Known rows, with every step that occurs
j -> d:  .15  .07 -.07  .09  .22  .03  .39 -.27  .38  .12  .06 -.45  .18 -.03 -.26 -.16 -.22 -.04 -.07 -.17  .00  .46  .07 -.28
a -> q -> m:  .01 -.06  .17 -.07 -.21 -.08 -.19 -.07 -.27  .06  .15  .25 -.05 -.05  .20  .08  .21  .15 -.04 -.10  .11 -.15 -.08  .11
g -> c:  .02 -.22 -.19 -.10  .26  .38  .18 -.15  .15  .08  .16 -.41  .17  .28 -.09 -.06 -.17  .14  .20 -.08 -.39  .11  .48  .01
g -> c -> d: -.13 -.18 -.32  .17  .37  .30  .33 -.32  .31 -.04  .26 -.31  .14  .23 -.04 -.26 -.19  .14  .17 -.10 -.50  .18  .58  .15
w -> j -> q -> a:  .38 -.13  .02 -.45 -.08 -.04 -.07  .65 -.01 -.07  .00 -.20  .08 -.26 -.09  .05  .03 -.05  .21  .13 -.16 -.22 -.15 -.04
g -> c -> d -> j -> q -> a: -.25 -.10 -.09  .25  .11  .17  .17  .01  .35 -.22  .19 -.22 -.13 -.02 -.02 -.25 -.02  .17  .13 -.17 -.31 -.15  .52  .26
w -> j:  .36  .13 -.32 -.33  .27  .16  .05  .37 -.03  .24 -.14 -.35  .34  .16 -.12  .18 -.27 -.06  .19  .18 -.26  .27  .15 -.13
w -> j -> q -> m:  .27  .04  .02 -.43 -.02  .00 -.01  .64 -.08  .14 -.03 -.11  .06 -.31 -.02  .12  .07 -.10  .16  .11 -.10 -.20 -.16  .07
g -> c -> d -> j -> w: -.22  .14 -.22  .42  .40  .23  .16 -.14  .25  .08  .05 -.34 -.05  .32  .07 -.22 -.28  .04  .15  .06 -.39  .12  .65  .29
c -> d -> j: -.16  .34 -.30  .52  .29  .08  .28  .04  .35  .20  .04 -.17 -.10  .30 -.06 -.11 -.11 -.08 -.07 -.03 -.18  .09  .59  .10
c -> d -> j -> q -> m: -.21  .27 -.03  .46  .05 -.03  .23  .26  .33  .12  .16  .00 -.32 -.07  .02 -.17  .18 -.10 -.08 -.07 -.05 -.26  .33  .27
a -> q:  .07 -.06  .04  .03  .12 -.10 -.13 -.12 -.09  .03  .15  .02 -.11  .16  .16  .10  .01  .08  .01  .01 -.01 -.05  .18 -.07
a -> k -> m -> q -> j -> w: -.07  .00  .42 -.15 -.29 -.19 -.39  .04 -.59  .15 -.35  .51 -.26 -.16  .58  .25  .02 -.25  .00  .33  .46 -.15 -.49  .20
m -> q -> a:  .24 -.30  .25 -.06 -.25  .00 -.32  .09 -.09 -.23  .13  .28 -.01 -.14 -.01  .06  .05 -.02 -.06 -.17  .04 -.31 -.31 -.02
m -> q -> a -> k -> j -> d -> c:  .00 -.10  .19 -.05 -.17 -.20 -.25 -.32 -.11 -.42  .02  .41  .08 -.27 -.08  .05  .04  .08 -.13 -.19  .21  .01 -.47 -.09
a -> k -> m -> q -> j -> d -> c -> g: -.17  .07  .08 -.09 -.14 -.19 -.07 -.39 -.24 -.11 -.26  .29 -.11 -.27  .25  .15  .05  .02 -.04  .05  .47  .16 -.45 -.10
c -> g:  .25 -.01 -.36 -.05  .23  .13  .20 -.11  .22  .12  .05 -.35  .05  .37 -.39 -.16  .05  .12  .15  .05 -.25 -.01  .22 -.22
k -> m -> q: -.02 -.23  .31 -.06 -.16  .05 -.17  .15 -.13  .06 -.20  .33 -.12 -.19  .43  .14 -.03 -.25  .01  .06  .20 -.20 -.32  .06
m -> q -> a -> k -> j -> b: -.13 -.11  .30 -.13 -.29 -.14 -.39  .04 -.46 -.30 -.28  .67 -.02 -.11 -.05 -.01  .12 -.05 -.31  .02  .09 -.17 -.48  .09
m -> q:  .17 -.08  .13  .06  .12  .01 -.18  .01 -.01  .04  .10  .17 -.14  .03  .01  .15 -.11 -.16 -.08 -.09 -.03 -.21 -.03 -.06
g -> c -> d -> j -> q -> a -> k -> m: -.33 -.19  .11  .09 -.13  .09  .10 -.02  .11 -.28  .02  .02 -.23 -.22  .31 -.19  .11  .11  .17 -.03 -.08 -.22  .25  .36
d -> c -> g:  .15  .05 -.61  .06  .36  .16  .37 -.36  .38  .09  .29 -.56  .26  .52 -.37 -.19  .12  .21  .07  .07 -.27  .22  .36 -.30
d -> j: -.03  .37 -.15  .22  .13  .19  .07  .29  .14  .36 -.15 -.30 -.10  .37 -.12  .17 -.10 -.06 -.05 -.01 -.01  .01  .50 -.05
g -> c -> d -> j -> b: -.48  .19 -.33  .37  .39  .31  .33 -.13  .19  .03 -.11 -.24  .05  .35 -.07 -.31 -.20  .08 -.16 -.03 -.46  .25  .71  .25
d -> c:  .14  .01 -.44  .08  .29  .19  .35 -.21  .29  .22  .36 -.52  .33  .47 -.14 -.07  .06  .06 -.05  .05 -.21  .28  .39 -.23
g -> c -> d -> j: -.28  .09 -.33  .34  .37  .31  .26 -.19  .34  .00  .09 -.32  .01  .28 -.03 -.14 -.23  .13  .12 -.13 -.39  .14  .75  .20
a -> q -> j -> d -> c -> g: -.31  .37 -.32  .27  .24 -.19 -.08 -.45  .07 -.05 -.03 -.09 -.01  .02 -.14  .17 -.21  .35 -.09 -.20  .17  .46  .04 -.30

Rows
 .23 -.38  .30 -.16 -.31 -.08  .03  .45  .19 -.12  .32 -.14 -.19 -.23 -.08 -.17  .34 -.05  .06 -.01 -.04 -.52 -.13  .00 | j -> q -> a
-.16  .27  .05  .24  .15 -.08 -.21 -.09  .00  .05 -.15  .19 -.10 -.23 -.12  .31 -.39 -.05 -.22 -.30  .25  .21 -.23 -.18 | m -> q -> j -> d
 .10 -.21  .23 -.33 -.27  .00  .04 -.02 -.34  .17 -.14  .15 -.04 -.01  .43  .06  .21 -.17  .09  .26  .26 -.07 -.18  .05 | a -> k -> m
-.10  .39 -.17  .61  .30  .00  .16  .08  .23  .28 -.01 -.19 -.15  .36  .08 -.22 -.18 -.18 -.04  .20 -.18  .06  .48  .23 | c -> d -> j -> w
 .28 -.41  .41 -.32 -.42 -.19 -.01  .33 -.02 -.19  .31  .00 -.27 -.29  .04 -.14  .46 -.06  .07  .06  .10 -.57 -.23  .04 | j -> q -> a -> k
 .33  .05 -.09 -.35  .22 -.04  .04  .62  .08  .11 -.02 -.29  .00 -.13 -.07  .14 -.09 -.14  .19  .19 -.20 -.12  .06 -.07 | w -> j -> q
-.07  .27 -.07  .20  .30  .03 -.15  .18 -.07  .34 -.31  .03  .13  .44 -.18  .04 -.33 -.15  .06  .32 -.23  .16  .00  .06 | k -> j -> w
-.23  .03  .17  .26 -.23 -.15  .11  .23  .15 -.12  .00  .18 -.37 -.22  .31 -.17  .27 -.11 -.01  .08  .15 -.33  .07  .29 | c -> d -> j -> q -> a -> k -> m
-.11 -.06  .32 -.22 -.30 -.11 -.30  .02 -.51  .09 -.31  .52 -.21 -.23  .47  .33  .07 -.17 -.03  .12  .46 -.14 -.41  .10 | a -> k -> m -> q -> j
 .08 -.20  .31 -.15 -.29 -.13 -.45  .01 -.32 -.31 -.07  .61 -.05 -.17  .00  .15  .09  .00 -.05 -.10  .16 -.29 -.45  .05 | m -> q -> a -> k -> j
 .03 -.07  .07 -.05 -.14 -.22 -.23 -.41 -.03 -.51 -.02  .39  .05 -.23 -.22 -.03  .07  .17 -.04 -.17  .19 -.02 -.50 -.15 | m -> q -> a -> k -> j -> d -> c -> g
 .08 -.23  .40 -.30 -.27 -.10 -.18 -.06 -.42  .00 -.17  .43 -.20 -.19  .51  .15  .17 -.21  .03  .18  .35 -.22 -.36  .11 | a -> k -> m -> q
-.33  .35 -.21  .28  .21 -.18 -.08 -.37  .02  .03  .02 -.06  .03 -.02  .01  .25 -.24  .26 -.17 -.20  .22  .47  .06 -.26 | a -> q -> j -> d -> c
 .20 -.45  .33 -.42 -.67  .02 -.10  .10 -.32 -.13 -.03  .18  .12 -.18  .28 -.08  .35  .02  .11  .10  .24 -.18 -.43  .08 | q -> a -> k -> m
-.39  .31  .02  .21  .11  .01 -.27  .16 -.33  .16 -.37  .38 -.09  .09 -.11  .20 -.22 -.14 -.48 -.02  .05  .11 -.13 -.01 | m -> q -> j -> b
 .29  .25 -.28 -.25  .33  .04  .21  .09  .17  .11 -.19 -.47  .39 -.12 -.21  .08 -.44 -.03  .10 -.01 -.13  .56  .02 -.27 | w -> j -> d
-.28  .46 -.44  .30  .24  .08  .25 -.24  .25  .27 -.01 -.43  .31  .09 -.31  .15 -.33  .13 -.22 -.21  .13  .72  .12 -.34 | q -> j -> d -> c
 .13 -.15  .41 -.07 -.27 -.19 -.55  .02 -.41 -.25 -.12  .60 -.09 -.12  .11  .08  .03 -.11 -.02  .10  .16 -.32 -.53  .15 | m -> q -> a -> k -> j -> w
 .32 -.36  .17 -.35 -.48  .01 -.06  .03 -.23 -.12  .15  .00  .16  .01  .00 -.10  .30  .09  .06  .03  .07 -.16 -.20  .00 | q -> a -> k
 .11 -.17  .29 -.13 -.23 -.03  .11  .43  .06  .15  .27 -.02 -.23 -.27 -.02 -.10  .40 -.12  .00 -.03  .03 -.51 -.13  .15 | j -> q -> m
-.08  .03  .23 -.23 -.17 -.16 -.08  .15 -.29  .06 -.09  .42 -.16 -.12 -.06  .13  .29 -.07  .02  .11  .13 -.28 -.24  .14 | a -> k -> j -> q -> m
 .05 -.12  .12 -.23 -.35 -.07 -.06 -.12 -.14 -.24 -.11  .15  .25 -.13 -.22 -.07  .09  .14  .00 -.08  .14  .14 -.36 -.08 | q -> a -> k -> j -> d
 .10  .17 -.47  .16  .39  .03  .54 -.59  .57 -.03  .21 -.67  .30  .14 -.44 -.28 -.08  .17 -.02 -.14 -.10  .59  .17 -.43 | j -> d -> c -> g
 .02 -.08 -.02 -.18 -.27 -.06  .02 -.25 -.04 -.24  .02  .03  .36 -.04 -.20 -.10  .14  .22 -.04 -.08  .11  .28 -.29 -.13 | q -> a -> k -> j -> d -> c
